Each row was made from one walk, in order. Every step used is in the known rows, and no mark comes twice. Write each row's walk.
In the rows, 128 means zero.
Known rows
E/G/P: [115 120 114  75 160 141 126 137 131 141  90 120 157 132 122 121 102  85
 140 123 141 158 152 107 163 173 168 134 122 112 144  57 103 117 135  97
 179 126 108 127 140 158  82  83 148]
A/P/S/C/Q/Y/G: [144 119  51 144 175 163 175 180 185 112 137  93  88 164 115 134 103 108
 137 103  99 135 154 118 171 111 133 124 113 181 106  78 147 110 102 160
 174  83 139  94 126 124 119 170  67]
A/P/S/C/Q: [170 151  86 134 164 148 152 165 195 124 151 110 120 147 138 127 113  97
 125  84 146 169 128 110 197 140 145 134 101 167  82  74 145 107 133 159
 139 110 164  98 147 146 138 144  85]
C/Q: [187 130  96  98 159 157 116 139 165 107 147 118 137 155 159 130 128  97
 119 105 140 141 122 126 141 149 124 106 131 175 110  94 124 129 142 117
 127 123 131 126 119 142 140 120 142]
C/S/P/G: [113 165  99 144 142 175  90 177 170 121 154 105 112 163  85 152 112 145
 106  85 132 169 158 136 165 119 142 113 106 184  80 127  92 114 177 139
 190 120 133 148  90 147 130 121 111]
F/G/P/S: [108 139 102 104 188 164 143 164 141 163 118 124 165 109  93 159 103  82
 132 103 169 132 171  89 167 167 173 117 118 140 162  24 110 123 118 110
 116 113 103 115 133 160 134 128 142]
A/P/S/F/G: [ 94 156 101 183 167 157 121 184 167 153 110 124 107 127  77 153  93 103
  98  90 175 114 172  84 174 152 178 132  63 128 104  68 123 101 131 158
 133 117 133 122 140 139 107 147 110]
E/G/P/S: [ 88 130 101  79 159 136 141 168 148 154 109 134 158 132 124 135  97  82
 148  97 142 158 158  88 174 159 177 149 120 107 138  59 110 130 150 117
 173 100 116 106 133 164  95 103 132]
S/F/G/Y: [113 130 122 146 152 164 123 157 151 158 103 130 138 125  64 136  94 109
 108 114 167 114 161 113 133 151 176 105 103 127 127 106 107  69 126 118
 155 137 110 132 104  89  60 121 169]
A/F/G: [174 135  93 131 173 161 105 166 134 150  94 128 139 125  81 153 119 107
  90 115 163  88 154  87 141 159 130 131 101 144 160  77  92 117 110 124
 131 115 100 144 140 151 105 110 140]
A/F/G/P/S/N: [133 130  76 118 176 148 130 215 163 180  94 135 150 119  51 140 104  66
  89 136 166 136 176  91 174 153 160 160  94 137 158  23 101 113 107 137
 122  96 121 119 156 125  91 116 137]
E/Q/Y: [111  86  97 107 148 165 123 141 120  92 138  94 129 190  85  97 128 106
 137 103 126 120 136 121  97 131 129  99 114 138 114 124 121 111 123 124
 201 122 126 155 132 121 121 131 105]
A/F/S/C: [156 153 105 145 146 176 147 167 155 131 104  96 116 138 121 133 128 140
  81  81 153 156 140 114 155 122 110 127  97 139 119 108 105  90 106 132
 162  97 161 120 162  98 131 109 105]
Q/Y/G/P/S/C: [ 89  96  89 109 170 170 194 170 144 149 135  89 139 134  89 130  95 121
 155 116 107 144 193 131 155 110 151  93 126 144 148  67 133 103  97 114
 210  70 122 114 128 115  98 146 101]
E/Q/Y/G/P/S: [ 91  83  72 100 167 173 172 177 120 113 134  96 137 162  68 124  94  94
 156 118 114 121 174  97 125 135 137  99 126 153 156  48 145 118 115 129
 203  87 118 101 137 125 116 142  97]
Y/G/P/S: [139 127  90 100 170 162 176 165 136 142 119 115 148 107 118 160 106  91
 159 112 124 138 186  98 163 146 138 111 119 143 169  37 139 126 122 111
 143  83 114  93 140 147 121 123 115]
G/P/S/N: [118 126 106 104 151 146 148 173 170 159 121 135 163 123 109 127 124  69
 122 119 140 178 164 123 165 134 165 124 104 121 129  68 131 111 134 123
 139  99 143 111 148 126 105 110 113]
S/P: [150 139 116 118 140 175 116 143 147 119 131 106 139 120 119 137 110 125
 101 113 155 159 151 134 142 108 118  84 104 162 101 136 123 120 156 115
 172 131 126 150 122 144 130 121 114]
E/G/P/S/C/Q/Y: [ 79  89  80  69 163 149 153 177 189 142 144 110 133 178 116 100  87  88
 147 108 134 186 144 118 178 135 189 139 160 165  99  67 109 105 125 125
 212  90 133 108 123 134  73 130 122]
A/F/S/P/G/Y: [164 170  68 189 129 157 139 189 166 161  76 100 104 131  41 160  97 148
 107  94 159 158 157 106 168 138 123 143 114 190 119 142 102  87 159 129
 171  96 153 106  91  56 108 112 118]
Y/Q: [168 145 105 104 145 147 153 123 127  99 116 122 144 132 139 136 116 104
 148 110 127 121 132 115 105 125  87  85 109 134 139 104 132 114 105  93
 171 108 125 132 111 120 104 130 158]
C/S: [130 149 101 107 171 162 100 150 154  95 142 102 135 162 157 131 155 119
 122  79 122 140 153 131 139 126 147 116 110 127 114  89  93 120 135 124
 151 119 142 151 139 154 129 103 116]
E/Q: [149 104 119 101 146 167 124 144 126  96 135 119 143 172 113 113 123  95
 110 100 145 135 116 103 113 143 114 104 103 123 115 101 135 115 137 128
 182 146 130 134 134 152 136 109 110]
Q/Y/G/P/S: [103 109  68 105 178 158 166 163 137 134 121  94 135 131 105 136 104  96
 180 114 104 114 198 120 139 130 146 105 129 149 164  62 122 120 113 104
 172  60 118 109 130 121 104 142 109]
Y/G/P/S/N: [125 118  90 103 163 162 174 185 159 161 114 130 149 122 100 150 109  77
 122 146 112 156 179 109 167 124 146 119 100 135 160  51 142 112 114 144
 143  84 128 103 142 133 115 118  98]
P/G/Y: [142 135  97 138 132 117 127 152 139 162 111 128 144 149  63 146 123 116
 155  98 132 126 151 123 148 161 150 124 132 134 132 145 115  93 152 106
 147 109 113 125  77  99  92 106 140]
F/A/P/S: [ 91 194  83 173 177 133 130 158 152 126  93 129 133  99 111 157 126  72
 128  68 158 106 179  85 200 144 133 150  62 107 139  91 116 133 126 164
  93  98 136 121 158 143 175 109  85]
P/G/Y/Q: [175 142  88 135 129 125 154 132 131 129 107 137 145 144  67 156 102 113
 180 105 122 120 138 110 115 151 109 105 141 141 144 127 130  88 116  92
 173  95 109 118  56  82  74 125 166]
Y/G/P: [170 123 107  97 174 163 155 127 117 137  91 103 146 112 119 149 104  96
 148 125 120 133 178 115 147 155 126  93 115 144 174  43 131 112 105  90
 153 109 106 108 146 145 112 108 132]

Write each row's walk
[169 165  81 147 155 164 126 153 142 119  90  99 110 133 131 145 143 122
 100  82 145 127 149 100 147 143 106 136  98 150 131 100  96 118 129 128
 126  96 149 115 153 104 144 106 111]  A/F/S
[ 92 177 115 224 155 126  84 141 149 151  85 125 102 135  57 148  97 104
  94  88 172 111 179 109 190 166 156 138  45 108 104 117 110  90 134 159
 131 108 137 143 126 102 127  96 106]  S/F/A/P/G
[ 85 142 102 145 180 185 109 181 175 139 110 114 126 145  74 141 110 117
  96  90 144 129 165 112 144 141 186 120 104 136 119  75  87  73 128 130
 163 136 123 145 120 101  69 114 162]  C/S/F/G/Y
[139 147 115 143 124 154  99 160 149 150 138 121 121 140  74 150  95 147
 116 107 151 150 151 133 153 123 137  97 114 177  94 147 121 111 172 125
 179 125 116 147  83 133 122 118 115]  S/P/G
[122 105  75 120 162 173 143 138 122 112 119  92 116 144 112 142 126 123
 144 126  92  87 176 137 112 114 121  88 114 144 154 120 111 115 105 114
 183  90 100 141 110 125 107 131 104]  Q/Y/G
[ 54 159 114 176 155 149 115 181 169 142 132 138 136 108 121 143 109  97
  94  80 178 122 177 110 157 128 149 118  71 107 105 122 116 114 142 168
 124  91 139 137 136 122 140 100 131]  P/S/F/A
[ 87 129 101 101 179 169 142 190 156 172 113 136 164 117  71 148 102  63
 104 126 153 150 159 105 172 146 176 134 104 135 149  39 117 110 116 134
 127 109 113 118 136 138 114 126 128]  F/G/P/S/N
[119 169 105 135 143 201 141 154 151 107 104  98 116 124 129 145 113 134
  91  96 152 171 148 127 148 106 112  97  96 173  89 124 119 111 151 130
 164 128 152 126 127 106 170 124 107]  F/S/P
[121  83  84 114 155 177 150 154 108  93 134  98 114 185  76 117 111 120
 135 121 100  98 151 108  94 123 102  85 112 149 139 108 138 114 108 137
 219 113 108 137 117 131 125 135  97]  E/Q/Y/G
[120 169  84 181 161 137 170 171 162 142  79 136 118 105  47 150  73  96
 146 100 165 117 157  70 146 147 149 124  85 120 129  65 141  71  97 131
 164 101 130  97 112  77  48 154 161]  A/P/S/F/G/Y/Q
[112 140 103 106 153 178 103 168 174 110 134 121 131 172 132 121 158  93
  88 108 105 165 146 142 144 103 148 127  90 121 102  96 102 106 132 155
 159 120 151 148 144 143 116 102 103]  C/S/N
[127 178  80 164 123 162 167 162 144 113  90 112 110 126  61 161  77 138
 143 101 139 167 137 112 140 126  99 102 130 185 114 132 133  77 138 108
 197 102 139 102  52  43 114 147 139]  F/S/P/G/Y/Q
[117 157 105 185 146 140 128 172 174 143 122 112 110 122 111 136 112 102
 118  82 155 138 172 107 168 144 162 130  67 116  85  93 142 102 144 153
 149 102 153 107 149 122  94 125 106]  A/P/S/F
[106 155  90 189 167 152 139 193 170 170  93 120 121 104  47 151  97  89
 120  91 170 118 174  83 175 157 188 144  82 122 118  81 121  82 129 143
 138 117 131 102 126  97  66 138 122]  A/P/S/F/G/Y
[163 141 103 153 121 141 130 164 158 161 113 123 138 130  49 147  92 135
 136 109 150 158 155 133 158 137 138 109 124 167 108 157 114  89 174 112
 184 123 125 123  69  93  91 114 130]  S/P/G/Y
[184 180  56 182 122 156 165 184 150 134  71 116 102 125  43 159  76 145
 127 102 149 153 144  96 142 140  81 128 119 188 129 124 120  75 131 111
 192  84 151 100  73  29  91 137 154]  A/F/S/P/G/Y/Q
[120 197  90 226 150 105 136 123 148 135  56 135 107 117  36 151  74  99
 142  91 156 116 168  95 158 168 125 137  64 103 133 115 126  63 109 133
 164 100 131 119  95  43  71 112 157]  S/F/A/P/G/Y/Q
[127 101  61 106 158 181 172 204 182 121 172 104 110 171 128 130 105 119
 138 111  98 136 152 128 144  96 124  93 135 185 113 104 142 116 107 148
 188  77 131 108 101 133 133 163  97]  P/S/C/Q/Y/G
[ 85 178 107 173 173 142 150 162 164 138  99 126 135 104 109 144 115  90
 111  68 167 139 170  94 205 131 143 143  61 107 114 102 113 111 109 178
 132 108 143 113 162 135 161 116  76]  F/A/P/S/C
[183 134  77 139 171 147 125 167 142 161  77 129 150 118  52 152 120 109
 116 113 159  93 164  89 141 173 140 140 112 136 169  87  82 100 105 115
 127 121 105 130 129 111  73 107 158]  A/F/G/Y
[107 189  91 194 171 115  95 127 134 135  78 129 117 124  78 162 118  92
 115  74 150 101 172  97 191 169 133 151  61 123 133 112 102 119 127 152
 114 108 116 137 123 129 168 102  97]  F/A/P/G
[162 100  67  88 189 158 141 125 141 113 124  87 127 163 125 127  96  93
 150 141 107 131 167 138 139 152 132  93 144 191 154  36 121 114 109  90
 155  93 119 114 129 120 109 127 132]  C/Q/Y/G/P
[127 121 110 102 161 169 195 172 149 161 131 111 151 117 106 148  93 109
 143 107 129 163 175 114 173 127 140  99 115 141 156  41 143 103 103 118
 174  83 115  97 145 143 115 129 109]  Y/G/P/S/C
[ 55 167 126 166 168 139 129 166 159 156 115 127 152  96 111 136  88  79
 119  87 188 144 194 109 180 145 172 115  74 113 126  70 112 104 133 132
 125  86 139 115 157 106 123  98 146]  G/P/S/F/A
[ 77 134 106 155 156 162 146 205 171 170 119 136 141 114  63 153 100 107
 118  98 172 121 168  99 140 146 183 117 110 120 124 102 122  86 139 137
 147 111 118 117 103 103  76 134 154]  P/S/F/G/Y
[164 111  92  92 175 173 184 177 173 139 150 113 138 139 132 142  83  93
 139 116 129 185 147 109 184 138 128 109 138 187 132  19 146 109 106 133
 155  88 131  78 131 144 127 138 124]  Y/G/P/S/C/Q
[155 127  59 147 158 181 140 169 183 107 128  79  86 188 124 108 120 123
  89  89 132 155 133 134 147 120 121 126 122 191  93 108 100  88 103 133
 166  84 168 121 144  69 132 137 104]  A/F/S/C/Q/Y
[142 167  74 145 139 157 137 168 168 110 122 122 122 150  59 150  88 146
 148  99 120 170 149 124 139 123 118 108 128 181 107 120 108  87 140 108
 214 109 140 123  58  84  80 133 157]  C/S/P/G/Y/Q
[159  86  80  92 183 174 171 134 154 130 131  79 124 162 109 113  85 110
 136 136  98 154 162 147 156 130 141  88 138 184 131  46 135  92  89 105
 182  98 122 115 134 112 103 144 124]  S/C/Q/Y/G/P
[ 79 180  80 168 169 135 127 174 168 136  85 146 124 113 100 144 135  49
  93 101 147 132 170  98 202 127 145 164  47  98 123 103 116 122 118 190
 106 102 150 120 159 131 155 110  73]  F/A/P/S/N
[139 104  43  96 189 161 163 167 162 126 144  96 131 155 127 140  98  90
 168 126 107 138 181 116 151 137 141 110 142 201 151  37 134 127 115 108
 148  66 123  93 117 118 120 148 117]  C/Q/Y/G/P/S
[111 174 102 231 154 115 106 131 158 167  64 127 110 117  31 146  91 102
 117  86 161 118 184 104 191 173 167 150  63 104 111 131 106  71 138 156
 127 109 134 127 114  62  85  94 122]  S/F/A/P/G/Y
[ 82 139 120 143 196 186  96 150 161 141 118 103 132 145  87 135  92 103
  89  95 157 149 177 114 165 156 194 112  93 141 120  12  89  85 124 117
 160 133 126 145 151 128  87 108 170]  C/S/F/G/P
[118 105  88 101 175 156 156 160 189 135 164  93 140 161 123 103  99  84
 154 103 135 180 152 143 167 125 171 111 145 172  99  64 123 101 121 103
 174  84 146 110 135 109 112 146 125]  G/P/S/C/Q/Y
[ 97 106  84  95 194 178 150 180 171 151 152  98 138 162  85 114  79  80
 135 107 157 161 153 120 167 136 183 113 146 190 119  39 110 101 105 114
 163 101 118 114 118 126 113 163 136]  F/G/P/S/C/Q/Y
[108 131 124 144 153 147 140 169 163 157 136 112 151 119 116 125  94  90
 132  98 168 158 177 121 157 142 174 110  95 132 106  67 134 101 151 110
 151  90 145 105 152 118  87 111 138]  G/P/S/F
[ 73 154 107 161 179 158 148 174 149 155 101 129 136 102 102 161  73  83
 118 116 161 129 204  96 182 146 146 114  77 119 152  51 131 109 114 149
 132  76 125 112 145 110 123 107 145]  Y/G/P/S/F/A
[117 164  99 122 156 186 104 159 169 102 142 103 133 139 141 135 126 137
 100  89 137 170 161 138 153 103 134 106  94 172  83 106  99 120 154 134
 179 137 155 146 132 149 128 117 120]  C/S/P
